Every row comes from one small tree of marks. The marks that hang from a mark follow it in brackets, in the order of their numbers. Every link used is in the known rows. Which tree was each row made from?
Known rows:
J_37(J_102 J_245): 21.8; 7.4; -12.9; -18.3; 19.4; 9.6; -17.0; 18.8; 30.8; 6.8; 0.0; -22.5; 3.7; 30.5; 26.6; 11.9; -7.2; -18.3; 0.5; -10.4; 7.7; 8.6
J_490(J_19 J_37(J_102 J_245) J_164(J_848)): 10.1; -13.0; -7.1; -20.7; 18.1; -0.5; 19.4; -13.1; 22.7; -12.5; -27.4; 15.0; 21.9; -26.4; 1.2; 4.3; 2.2; 23.9; 21.0; 12.6; 17.9; 12.7
J_412(J_19(J_490(J_37(J_102 J_245) J_164))): 8.1; -2.0; 10.0; 2.4; 0.8; -10.5; 0.4; 3.8; 21.5; -4.9; -15.1; -27.8; 9.3; -13.1; 19.3; -5.2; 6.6; 5.0; 6.3; -14.9; 2.0; -3.2
J_555(J_102): 19.7; 11.1; 26.8; 18.7; 14.3; 27.7; 4.4; 7.3; 24.2; 6.9; 25.8; -22.2; 14.4; 11.8; 12.6; 0.0; 12.6; 3.5; -0.9; -18.2; 1.3; -7.6
J_412(J_19(J_490)): 9.3; 6.5; 24.8; 18.9; -4.4; -3.4; 2.8; 7.7; 20.3; 4.3; -1.4; -27.2; 1.0; -8.2; 20.0; 3.6; 5.5; 10.3; 8.9; -23.3; -8.9; -15.3
J_245(J_37(J_102 J_490(J_19 J_164(J_848))) J_634): 12.1; 0.7; 16.7; -25.6; -22.5; 30.7; -8.1; 5.5; 3.6; -16.1; -2.8; 48.8; 14.4; 9.9; -27.0; 9.2; -16.7; 0.7; -2.2; 20.7; 2.1; -0.9
J_412(J_19): 7.3; 9.3; 29.3; 26.1; 0.5; 3.8; 2.3; 9.3; 18.8; 9.3; 6.7; -25.3; 0.7; 8.8; 19.6; 15.9; 10.0; 14.6; 3.4; -25.8; -10.3; -14.0
J_102(J_37(J_245(J_634) J_490(J_19 J_164(J_848)))): 6.5; -4.0; 7.1; -1.9; -14.7; 12.7; 6.6; 11.9; 7.9; -22.5; -20.1; 31.1; 12.9; 6.3; -22.5; 2.9; -24.0; -3.1; 5.4; 19.2; -4.8; -1.2
J_164(J_490(J_37)): -8.7; 2.4; 18.7; -2.3; 15.9; -0.4; 4.2; -9.1; 13.4; 11.1; 1.9; 6.0; 3.5; -25.2; 11.6; -4.3; 12.4; 9.4; -12.9; -19.2; -11.4; 3.8
J_102(J_37(J_490)): -1.2; 3.8; 15.5; 7.9; -7.7; 11.7; 17.9; 11.1; 15.7; -14.9; 1.3; 13.6; 6.8; 21.3; 1.9; 6.0; -21.0; -0.5; -14.3; 9.0; -13.9; -0.4
J_555(J_102(J_37(J_245 J_490(J_19 J_164(J_848)))) J_412): 35.3; -5.3; 38.0; 5.7; 13.1; 18.5; 14.4; 11.3; 35.3; -23.7; 22.5; -21.6; 28.2; 17.3; -11.6; -16.1; -5.9; 15.6; 7.2; -5.8; 10.9; 0.2
J_102(J_37(J_245(J_634) J_490(J_19))): 9.6; 2.3; 5.1; -5.4; -14.1; 8.7; -5.0; 17.3; 6.2; -15.3; -19.5; 14.5; 7.3; 17.4; -7.1; 0.7; -26.7; -14.2; -2.3; 10.5; -13.4; 2.5
J_245(J_37(J_102 J_490(J_19 J_164)) J_634): 15.4; 2.4; 12.9; -27.5; -22.3; 29.4; -15.6; 8.3; 1.6; -14.4; -4.4; 42.4; 10.6; 12.6; -22.9; 6.7; -16.6; -5.4; -9.6; 18.8; -1.1; 1.3
J_164(J_490(J_19 J_37(J_102 J_245(J_634))) J_848): 2.8; -5.4; 15.4; -18.6; 12.8; -3.0; 11.7; -17.0; 14.9; -0.3; -16.5; 22.5; 16.3; -29.6; -3.1; -7.0; 3.4; 20.9; 15.8; -8.0; 3.7; 2.5
J_37(J_102 J_245(J_634) J_490(J_164)): 8.8; -7.6; -22.5; -28.0; -1.6; 23.0; -13.3; 18.3; 31.0; -13.7; -10.8; 18.8; 7.5; 22.8; -15.8; 7.8; -19.3; -32.6; -2.9; 11.3; 7.0; 8.9
J_848(J_164(J_490(J_19 J_37(J_102 J_245)))): 10.6; -11.9; 11.6; -6.6; 21.9; 5.3; 12.6; -4.5; 11.0; 4.5; -5.8; 13.2; -4.9; -21.6; 2.2; -14.0; 1.4; 15.4; -3.4; -16.0; -9.6; 0.5
J_37(J_245(J_634)): 2.8; 12.1; -0.7; 0.7; 2.2; 21.5; -34.7; 25.9; 14.3; 17.7; -3.6; -4.5; -0.4; 6.3; 4.1; 18.1; 1.2; -29.6; 10.8; -18.0; -7.1; -2.5
J_51(J_429): -3.4; 11.1; 0.8; 13.8; 6.4; 35.7; -7.2; 22.3; 41.1; 14.3; 18.4; -15.1; 12.2; 8.7; 21.7; 23.0; -0.3; -0.6; -4.2; -15.5; -34.1; -17.3
J_164(J_848): -9.7; 7.8; 25.4; 21.7; 9.0; 23.8; 23.9; 2.2; 28.4; 10.0; 19.1; 17.5; 8.9; -4.1; 3.8; 28.8; 5.7; 21.5; 21.3; -9.4; 0.2; -13.4
J_412(J_19(J_490(J_37(J_245) J_164(J_848)))): -0.1; -2.8; 17.8; 12.0; -2.3; -8.8; 7.6; 2.0; 20.5; -3.6; -12.0; -16.9; 11.5; -22.7; 13.0; -0.8; 9.2; 13.4; 16.8; -14.7; 1.5; -7.3
J_490(J_19 J_164(J_848)): 12.0; -5.4; 20.8; 15.0; 7.0; 20.0; 32.8; -10.6; 18.3; -4.6; -4.2; 36.9; 9.5; -33.6; -19.5; 21.3; 6.0; 44.3; 26.8; 9.7; 6.3; -15.4
J_245(J_37(J_102 J_490)): 13.4; 6.5; 14.7; -21.3; -7.0; 16.7; 3.2; 9.0; 16.2; -9.7; 18.5; 21.4; 8.6; 32.6; 9.7; 9.5; -19.7; 6.2; -17.2; 12.2; -0.1; 10.7
J_429(J_634): -22.0; 10.1; 12.3; 25.9; -6.4; 36.6; -10.4; 14.8; 35.8; 22.5; 23.9; -5.0; 11.7; 11.3; 25.0; 6.1; 0.9; -13.8; -0.1; -12.4; -18.4; -20.7

Write each row's tree:
8.3; -10.5; 11.3; -8.2; 17.2; 9.9; 3.5; -2.2; 7.8; 5.6; -9.8; 16.1; -4.8; -23.6; -4.6; -13.8; 2.8; 6.9; -2.6; -17.2; -11.5; -2.3 : J_848(J_164(J_490(J_19 J_37(J_102 J_245(J_634)))))
26.5; -12.4; -21.2; -29.7; 6.9; 7.4; 10.3; 6.4; 32.5; -19.7; -13.8; 16.3; 6.4; 16.1; -4.6; 3.8; -25.0; -2.0; 2.8; 18.5; 9.2; 13.8 : J_37(J_102 J_245 J_490(J_19 J_164))
-1.6; -1.4; 12.4; 9.3; 2.4; 15.6; 19.8; -0.1; 26.1; -2.2; 1.9; 19.4; 7.2; -37.3; -5.4; 7.4; 3.9; 13.4; 19.6; 0.6; 5.3; -14.5 : J_19(J_490(J_164(J_848)))
12.9; -1.4; 5.4; -24.7; 14.0; -6.9; -9.1; -9.7; 8.7; 4.7; -21.3; 2.5; 5.8; -22.5; 7.7; -13.1; 3.3; 3.1; -4.6; -13.8; -6.0; 8.5 : J_164(J_490(J_19 J_37(J_102 J_245(J_634))))
12.1; 6.6; 24.1; -9.3; -13.1; 14.3; 7.1; 5.6; 5.2; -5.5; 13.6; 32.2; 5.3; 11.0; 1.9; 11.3; -17.5; 19.4; -6.0; 11.9; -9.0; 6.1 : J_245(J_37(J_490(J_19)))
21.8; -14.2; -16.2; -26.2; 6.7; 9.1; 20.8; 2.8; 36.0; -22.2; -11.8; 25.8; 11.8; 12.9; -10.4; 7.2; -25.0; 6.3; 13.1; 21.6; 13.9; 10.8 : J_37(J_102 J_245 J_490(J_19 J_164(J_848)))
9.9; -2.4; 4.0; -4.5; -14.2; 11.3; -0.7; 14.5; 6.1; -20.9; -21.8; 24.7; 9.1; 8.8; -18.4; 0.7; -23.8; -9.4; -1.8; 17.2; -8.1; 0.9 : J_102(J_37(J_245(J_634) J_490(J_19 J_164)))
30.1; -1.9; 44.9; 15.4; 16.6; 8.8; 2.8; 6.6; 38.9; -7.9; 24.2; -57.1; 23.6; -4.5; 9.5; -19.3; 19.4; 15.9; 6.4; -32.8; 8.5; -7.4 : J_555(J_102 J_412(J_19(J_490(J_37 J_164))))
19.0; -1.7; 17.8; -21.5; -8.6; 16.7; 18.4; -1.4; 13.7; -19.1; 9.7; 40.6; 13.8; 14.9; -7.0; 9.1; -19.3; 25.9; -4.6; 24.4; 7.4; 6.8 : J_245(J_37(J_102 J_490(J_19 J_164(J_848))))
-18.0; -1.3; 28.9; 4.0; 14.8; 3.2; 25.7; -16.8; 19.3; 6.2; 6.6; 26.1; 14.2; -31.8; 1.3; 2.0; 12.6; 27.3; 8.1; -13.5; -1.9; -2.1 : J_164(J_490(J_37) J_848)
11.5; -7.6; 25.7; 10.9; 16.6; 15.5; 19.1; -3.5; 8.9; 8.3; 5.8; 23.7; -10.7; -25.3; -8.1; -5.6; 3.7; 25.3; -0.7; -17.3; -15.3; -13.3 : J_848(J_164(J_490(J_19)))
-2.5; -2.0; 22.9; 16.0; -3.0; -5.8; 14.2; -1.9; 21.1; -3.8; -8.5; -14.2; 11.2; -25.2; 11.9; 0.6; 11.2; 18.8; 14.0; -14.4; -0.5; -10.8 : J_412(J_19(J_490(J_37 J_164(J_848))))
21.6; -3.9; -20.5; -33.5; -2.6; 12.7; -14.2; 15.3; 26.7; -9.6; -19.3; 7.8; 3.9; 25.1; -2.8; 4.1; -27.4; -27.1; 3.5; 6.1; -2.0; 10.4 : J_37(J_102 J_245(J_634) J_490(J_19))
-0.8; -3.9; -12.5; -20.3; 5.7; 4.3; -9.0; 4.4; 22.8; -4.5; -20.8; -2.7; 10.9; -30.9; 8.1; -7.6; 2.3; -18.7; 5.8; -1.3; 6.6; 5.3 : J_19(J_490(J_37(J_102 J_245(J_634)) J_164))
-18.8; -6.6; 0.8; 1.5; 15.0; 9.8; 12.6; -1.7; 22.7; -1.6; -6.6; 18.6; 19.4; -27.1; -0.6; 13.3; 11.9; 10.2; 16.6; 2.7; 11.6; 9.1 : J_490(J_37(J_245) J_164(J_848))
7.9; -11.2; 16.4; -2.6; 21.7; 7.9; 19.1; -8.3; 11.6; 4.3; -2.4; 15.8; -4.9; -24.3; 1.0; -12.2; 3.9; 20.5; -6.4; -15.7; -11.4; -3.1 : J_848(J_164(J_490(J_19 J_37(J_102))))
5.6; 3.0; 16.3; 5.6; -0.1; -10.6; 2.9; 2.6; 22.7; 0.5; -9.8; -35.1; 6.8; -7.3; 29.4; -3.7; 6.3; 5.6; 3.3; -21.8; -5.1; -5.3 : J_412(J_19(J_490(J_37(J_102))))
3.9; 2.9; 5.3; -0.5; -6.1; 6.1; 4.8; 18.8; 14.8; -14.6; -5.2; 8.4; 7.2; 26.8; 3.7; 3.1; -25.0; -11.0; -8.5; 9.0; -9.8; 6.6 : J_102(J_37(J_245 J_490))
15.1; 7.3; 13.7; -28.7; -22.6; 26.5; -19.5; 11.1; 2.1; -8.7; -2.0; 32.1; 8.6; 20.8; -12.1; 7.1; -19.7; -10.1; -9.8; 11.6; -6.2; 2.9 : J_245(J_37(J_102 J_490(J_19)) J_634)
8.0; 1.8; 15.9; 4.6; -8.6; 7.5; 21.2; 6.0; 12.0; -17.3; -7.0; 15.9; 6.5; 14.7; -0.2; 3.5; -23.5; 8.7; -9.4; 12.5; -14.8; -0.8 : J_102(J_37(J_490(J_19)))
13.4; 0.5; -12.9; -28.8; 12.2; -2.1; -16.8; 1.4; 14.8; 3.8; -32.0; -15.5; 10.3; -7.2; 21.6; -0.3; -2.4; -10.9; 6.7; -7.4; -2.1; 16.2 : J_490(J_19 J_37(J_102 J_245(J_634)))
-5.9; 1.9; -8.0; -7.1; -8.6; 21.2; -18.4; 24.2; 21.8; 2.9; -2.7; 16.4; -0.4; 13.9; -8.4; 14.1; -17.7; -33.2; 5.2; -3.6; -12.3; 5.0 : J_37(J_245(J_634) J_490)
5.0; -8.3; 6.7; 4.0; -2.7; 18.1; 29.5; -2.4; 24.3; -11.0; -0.2; 36.2; 1.5; -12.0; -16.7; 14.2; -12.3; 19.5; 3.1; 14.0; -8.1; -2.5 : J_37(J_490(J_19 J_164))
-6.9; -5.2; -4.9; -10.6; 19.3; 11.3; 10.7; -5.4; 26.5; -4.6; -7.2; 1.8; 14.7; -13.0; 10.8; 8.3; 11.8; 3.6; -10.0; 2.1; 9.0; 10.5 : J_490(J_37(J_102) J_164)
-5.2; -10.2; 12.3; 2.8; 11.6; 6.9; 33.3; -19.1; 16.6; -6.7; -17.4; 28.7; 18.3; -46.2; -6.9; 11.5; 10.8; 39.2; 21.1; 9.3; 5.9; 1.8 : J_490(J_19 J_37 J_164(J_848))
